Each row was made from one path, in order. Every step used is in the known rows, and no mark comes twice. Write each row's path.
Known rows
V, J, C, B, W, M: [-0.06 -0.09  0.12 -0.10  0.32  0.28 -0.15 -0.21  0.57  0.03  0.10  0.17
  0.18 -0.07 -0.08  0.11 -0.02  0.01 -0.07  0.13  0.08  0.03 -0.05]
C, J, V: [-0.05  0.09  0.10 -0.11  0.00 -0.12  0.04 -0.34  0.05  0.05 -0.07  0.11
 -0.05  0.00 -0.16  0.05 -0.22 -0.06  0.33 -0.01  0.01  0.13  0.15]
C, B: [ 0.10  0.04 -0.02  0.04  0.11  0.09 -0.05  0.04  0.19 -0.07  0.06 -0.05
 -0.06 -0.05 -0.04  0.03 -0.08  0.00 -0.09  0.15  0.00 -0.07 -0.19]
B, C, J, V, K, W: [ 0.11  0.06 -0.15 -0.29  0.01 -0.07 -0.11 -0.26  0.10 -0.31  0.00 -0.11
 -0.06  0.10 -0.15 -0.07 -0.33 -0.16  0.34  0.08  0.12  0.09  0.04]
K, V: [-0.11  0.03  0.00 -0.02  0.02 -0.12  0.05 -0.02  0.12  0.04 -0.01  0.08
  0.05  0.06 -0.05  0.02 -0.23  0.01 -0.16  0.02 -0.02  0.04  0.07]
V, K, W, M: [ 0.18 -0.15 -0.24 -0.10  0.27  0.01 -0.24  0.21  0.25 -0.41  0.08  0.18
  0.05  0.09 -0.12  0.01  0.05 -0.06 -0.02  0.07  0.04  0.07  0.05]
W, K, V: [-0.20  0.05 -0.13 -0.04 -0.14 -0.07 -0.24 -0.02  0.13 -0.05 -0.08  0.20
 -0.01  0.13 -0.05 -0.02 -0.23 -0.03 -0.12  0.05 -0.09  0.02  0.10]
M, W, B, C, J: [-0.05  0.23  0.12  0.00 -0.22  0.13 -0.04 -0.43  0.29  0.00 -0.06 -0.16
 -0.23 -0.06  0.18 -0.11 -0.16 -0.17  0.04  0.11  0.27  0.06  0.01]
V, J, C: [ 0.00  0.02  0.09 -0.07 -0.13  0.10 -0.02 -0.37  0.11  0.13 -0.08 -0.04
  0.12 -0.04 -0.01 -0.05 -0.04 -0.01 -0.07 -0.04  0.02  0.00 -0.05]
B, C, J, V: [-0.06  0.13  0.18 -0.27 -0.07  0.03  0.14 -0.39  0.03  0.08 -0.10 -0.13
  0.05 -0.02 -0.03 -0.01 -0.31 -0.09  0.46  0.03  0.11  0.09  0.08]
K, V, B: [ 0.04 -0.08 -0.09  0.08  0.02 -0.30  0.03  0.01  0.04  0.02 -0.01  0.04
 -0.02  0.03 -0.03  0.05 -0.41 -0.12 -0.25  0.13  0.05  0.14  0.08]
B, C, J: [-0.06  0.09  0.15 -0.12 -0.10  0.12  0.11 -0.25 -0.05  0.06 -0.07 -0.16
  0.06 -0.01  0.06  0.00 -0.09 -0.07  0.26 -0.07  0.13  0.07  0.06]
M, W, K, V, J: [-0.15  0.09 -0.10 -0.05 -0.17 -0.05 -0.34 -0.58  0.23  0.05 -0.15  0.36
 -0.10 -0.01 -0.12 -0.11 -0.27 -0.01 -0.05 -0.02 -0.03  0.11 -0.06]
V, B: [ 0.15 -0.09 -0.10  0.07 -0.02 -0.17 -0.03  0.03 -0.07 -0.05 -0.01 -0.02
 -0.08 -0.01  0.01  0.03 -0.21 -0.13 -0.11  0.09  0.07  0.11  0.03]
M, W, K, V: [-0.17  0.15 -0.14  0.09 -0.10 -0.06 -0.33 -0.24  0.21  0.01 -0.11  0.22
 -0.17  0.06 -0.09 -0.17 -0.25  0.00 -0.13  0.06 -0.08  0.02 -0.02]
J, V: [ 0.02 -0.02  0.03 -0.13  0.04 -0.11  0.03 -0.13  0.09  0.05 -0.07  0.03
  0.03 -0.02 -0.09 -0.01 -0.18 -0.01  0.23  0.08 -0.05 -0.01  0.00]
C, J, V, B, W: [-0.07 -0.07  0.01 -0.09  0.10 -0.27 -0.06 -0.26  0.08  0.03  0.10  0.14
 -0.14  0.00 -0.18  0.16 -0.38 -0.18  0.15  0.13  0.13  0.19  0.24]
B, C: [-0.02  0.03  0.06 -0.14 -0.11  0.14  0.09 -0.04 -0.04 -0.01 -0.05 -0.25
  0.09  0.00  0.12 -0.09 -0.10 -0.04  0.12  0.05  0.10 -0.01 -0.06]
B, W: [-0.18 -0.07 -0.04  0.00  0.12 -0.01 -0.09  0.05  0.04  0.00  0.15  0.08
 -0.01  0.04 -0.06  0.08  0.03  0.01 -0.07  0.01  0.09 -0.02  0.06]
V, J, C, B: [ 0.08  0.02  0.06 -0.05  0.01  0.17 -0.07 -0.32  0.29  0.07 -0.03 -0.10
  0.06 -0.12 -0.04 -0.02 -0.13 -0.05 -0.12  0.12  0.02 -0.02 -0.25]
K, W, B, C, J, V: [-0.05  0.01  0.06 -0.31 -0.14 -0.01  0.04 -0.32  0.36 -0.26  0.08 -0.18
 -0.10  0.09  0.02 -0.04 -0.35 -0.22  0.21  0.17  0.31  0.05  0.11]
C, J, V, B: [ 0.12  0.00  0.04 -0.07 -0.01 -0.30  0.03 -0.30  0.02  0.05 -0.06  0.09
 -0.09 -0.03 -0.18  0.09 -0.43 -0.21  0.23  0.08  0.05  0.21  0.20]
V, B, C: [ 0.13 -0.05 -0.03 -0.09 -0.09 -0.03  0.06 -0.02 -0.11 -0.04 -0.06 -0.26
  0.00 -0.04  0.13 -0.04 -0.30 -0.17  0.03  0.15  0.15  0.10 -0.06]
V, K, W, B: [ 0.13 -0.13 -0.34 -0.02 -0.10 -0.10 -0.25  0.17  0.28 -0.47  0.10 -0.01
 -0.18  0.12  0.02 -0.06  0.01 -0.18 -0.27  0.17  0.18 -0.02  0.00]
W, B, C, J: [-0.07  0.11  0.11 -0.13 -0.29  0.15  0.08 -0.20  0.21 -0.08 -0.05 -0.18
 -0.05 -0.02  0.23  0.04 -0.14 -0.16  0.06  0.07  0.33  0.05  0.09]
C, B, W: [-0.10 -0.03 -0.08  0.02  0.25  0.09 -0.15  0.09  0.26 -0.06  0.22  0.02
 -0.09 -0.01 -0.08  0.11 -0.07  0.02 -0.16  0.16  0.10 -0.07 -0.13]

Which path is each row?
[-0.03  0.08  0.08 -0.06  0.05  0.01 -0.04 -0.36  0.38  0.12 -0.09 -0.04
  0.09 -0.01 -0.06 -0.01 -0.35 -0.01 -0.27  0.13  0.01 -0.01 -0.18]	K, V, J, C, B
[-0.09 -0.03  0.11  0.03  0.36  0.29 -0.19  0.13  0.59  0.00  0.11  0.03
  0.10  0.03 -0.08  0.07 -0.02 -0.01 -0.19  0.21  0.06 -0.02 -0.01]	J, C, B, W, M
[ 0.08  0.00  0.08 -0.04 -0.15 -0.01  0.11 -0.23 -0.09  0.01 -0.03 -0.19
 -0.04 -0.04  0.07  0.04 -0.32 -0.20  0.12  0.02  0.20  0.20  0.06]	V, B, C, J
[ 0.06  0.02 -0.20 -0.16 -0.21  0.05 -0.15 -0.10  0.27 -0.41  0.06 -0.17
 -0.17  0.10  0.09 -0.04 -0.12 -0.25 -0.04  0.12  0.32  0.05  0.08]	V, K, W, B, C, J
[-0.19 -0.04 -0.11 -0.05 -0.11  0.26 -0.43 -0.26  0.38 -0.01  0.02  0.11
 -0.08  0.01 -0.11 -0.03 -0.13 -0.04 -0.18  0.14  0.02 -0.04 -0.14]	V, J, C, B, W, K
[ 0.03  0.09 -0.02  0.13 -0.12  0.01 -0.14 -0.18  0.29 -0.06 -0.02  0.00
 -0.25 -0.03  0.11 -0.12 -0.04 -0.10 -0.20  0.15  0.15 -0.01 -0.07]	M, W, B
[ 0.04  0.05  0.04  0.10  0.06  0.15 -0.08  0.00  0.30  0.04 -0.04 -0.19
 -0.04  0.02 -0.03 -0.08 -0.10 -0.04 -0.23  0.19 -0.02 -0.09 -0.22]	J, C, B
[-0.07 -0.06 -0.19  0.03 -0.18 -0.24 -0.24  0.01  0.08 -0.07 -0.10  0.17
 -0.07  0.10 -0.03  0.01 -0.41 -0.14 -0.22  0.14 -0.06  0.14  0.09]	W, K, V, B
[ 0.12 -0.09 -0.32 -0.04  0.08 -0.10 -0.22  0.11  0.04 -0.38  0.10  0.03
 -0.11  0.11 -0.11 -0.10 -0.01 -0.07 -0.12  0.04  0.02  0.02 -0.05]	V, K, W
[ 0.15 -0.10 -0.31 -0.18 -0.06 -0.21 -0.24  0.03  0.36 -0.43  0.05 -0.02
 -0.18  0.11 -0.06 -0.07 -0.19 -0.22 -0.09  0.28  0.14 -0.02  0.02]	J, V, K, W, B
[-0.07  0.08 -0.16  0.10 -0.12  0.07 -0.38 -0.21  0.11 -0.05 -0.10  0.16
 -0.24  0.01 -0.04 -0.18 -0.03  0.00 -0.01  0.08 -0.06  0.02 -0.11]	M, W, K
[-0.13 -0.12  0.09 -0.06  0.31  0.14 -0.11  0.11  0.30 -0.04  0.15  0.24
  0.11  0.03 -0.04  0.12  0.09  0.04  0.04  0.01  0.08  0.09  0.20]	B, W, M
[-0.10 -0.03 -0.14 -0.11 -0.26 -0.09 -0.18 -0.03  0.02 -0.08 -0.16 -0.03
  0.01  0.11  0.09 -0.07 -0.50 -0.18 -0.07  0.19  0.07  0.09  0.03]	W, K, V, B, C
[-0.02  0.06 -0.16  0.01 -0.20 -0.10 -0.27 -0.26  0.10 -0.05 -0.16 -0.03
 -0.14  0.05  0.04 -0.20 -0.53 -0.16 -0.11  0.20  0.09  0.13 -0.11]	M, W, K, V, B, C
[-0.21 -0.01 -0.21 -0.01  0.04  0.14 -0.44  0.09  0.28 -0.14  0.14  0.16
 -0.17  0.06 -0.11  0.06 -0.06 -0.01 -0.14  0.20 -0.01 -0.07 -0.09]	C, B, W, K
[-0.09 -0.01  0.02 -0.16 -0.19  0.11  0.04 -0.19  0.28 -0.30  0.15 -0.18
 -0.11  0.07  0.11 -0.04 -0.15 -0.20  0.03  0.05  0.36  0.01  0.11]	K, W, B, C, J
[-0.04 -0.06 -0.04 -0.18 -0.18  0.12  0.02 -0.02  0.25 -0.33  0.13 -0.26
 -0.07  0.11  0.18 -0.12 -0.15 -0.15 -0.07  0.19  0.32 -0.06 -0.06]	K, W, B, C
[ 0.22 -0.16 -0.17 -0.24  0.32 -0.11 -0.20  0.09  0.32 -0.39  0.03  0.18
  0.06  0.06 -0.19 -0.01 -0.14 -0.10  0.19  0.17 -0.02  0.08  0.11]	J, V, K, W, M
[-0.30  0.01 -0.20 -0.02  0.09  0.01 -0.36  0.05  0.41 -0.12  0.14  0.23
 -0.13  0.11 -0.12  0.07 -0.27  0.02 -0.26  0.18 -0.01 -0.04 -0.04]	C, B, W, K, V
[ 0.00  0.21  0.12 -0.13 -0.21  0.01 -0.02 -0.57  0.33  0.02 -0.10 -0.12
 -0.21 -0.06  0.05 -0.10 -0.34 -0.18  0.24  0.18  0.27  0.07  0.03]	M, W, B, C, J, V
[-0.11  0.01 -0.01  0.09  0.20  0.17 -0.18  0.01  0.36  0.04  0.12 -0.13
 -0.07  0.05 -0.09 -0.04 -0.08  0.00 -0.31  0.18  0.06 -0.13 -0.14]	J, C, B, W
[ 0.11 -0.02 -0.21 -0.16 -0.11 -0.22 -0.21 -0.16  0.37 -0.39  0.06  0.10
 -0.24  0.08 -0.13  0.01 -0.23 -0.23  0.03  0.13  0.18  0.06  0.14]	C, J, V, K, W, B
[-0.07  0.10  0.13 -0.26 -0.25  0.00  0.08 -0.33  0.28 -0.05 -0.10 -0.16
 -0.04 -0.02  0.10  0.03 -0.32 -0.20  0.29  0.15  0.23  0.07  0.14]	W, B, C, J, V
[ 0.09  0.00 -0.20 -0.16  0.10 -0.22 -0.16 -0.19  0.13 -0.31  0.06  0.12
 -0.14  0.07 -0.25 -0.01 -0.22 -0.13  0.21  0.03  0.02  0.10  0.10]	C, J, V, K, W
[-0.14 -0.10 -0.11  0.06  0.13 -0.27 -0.07  0.06  0.10 -0.01  0.16  0.12
 -0.05  0.08 -0.04  0.09 -0.38 -0.09 -0.32  0.12  0.14  0.11  0.14]	K, V, B, W
[-0.12 -0.13 -0.19 -0.13 -0.07 -0.20 -0.37 -0.07  0.12 -0.11  0.04  0.19
 -0.17  0.08 -0.13  0.03 -0.37 -0.19  0.07  0.25  0.00  0.12  0.14]	J, V, B, W, K
[ 0.17 -0.10 -0.03 -0.08 -0.01 -0.28  0.00 -0.09 -0.02  0.01 -0.06 -0.02
 -0.06 -0.02 -0.07  0.00 -0.37 -0.15  0.10  0.19 -0.01  0.11  0.05]	J, V, B
[ 0.01 -0.02 -0.01 -0.09 -0.04 -0.17  0.11 -0.03 -0.01 -0.01 -0.07 -0.21
  0.08  0.03  0.11 -0.02 -0.50 -0.13 -0.12  0.15  0.14  0.12  0.01]	K, V, B, C
[ 0.03  0.13  0.03 -0.03 -0.19  0.13 -0.08 -0.23  0.26 -0.07 -0.06 -0.22
 -0.20 -0.04  0.22 -0.20 -0.12 -0.14 -0.07  0.21  0.28 -0.03 -0.15]	M, W, B, C
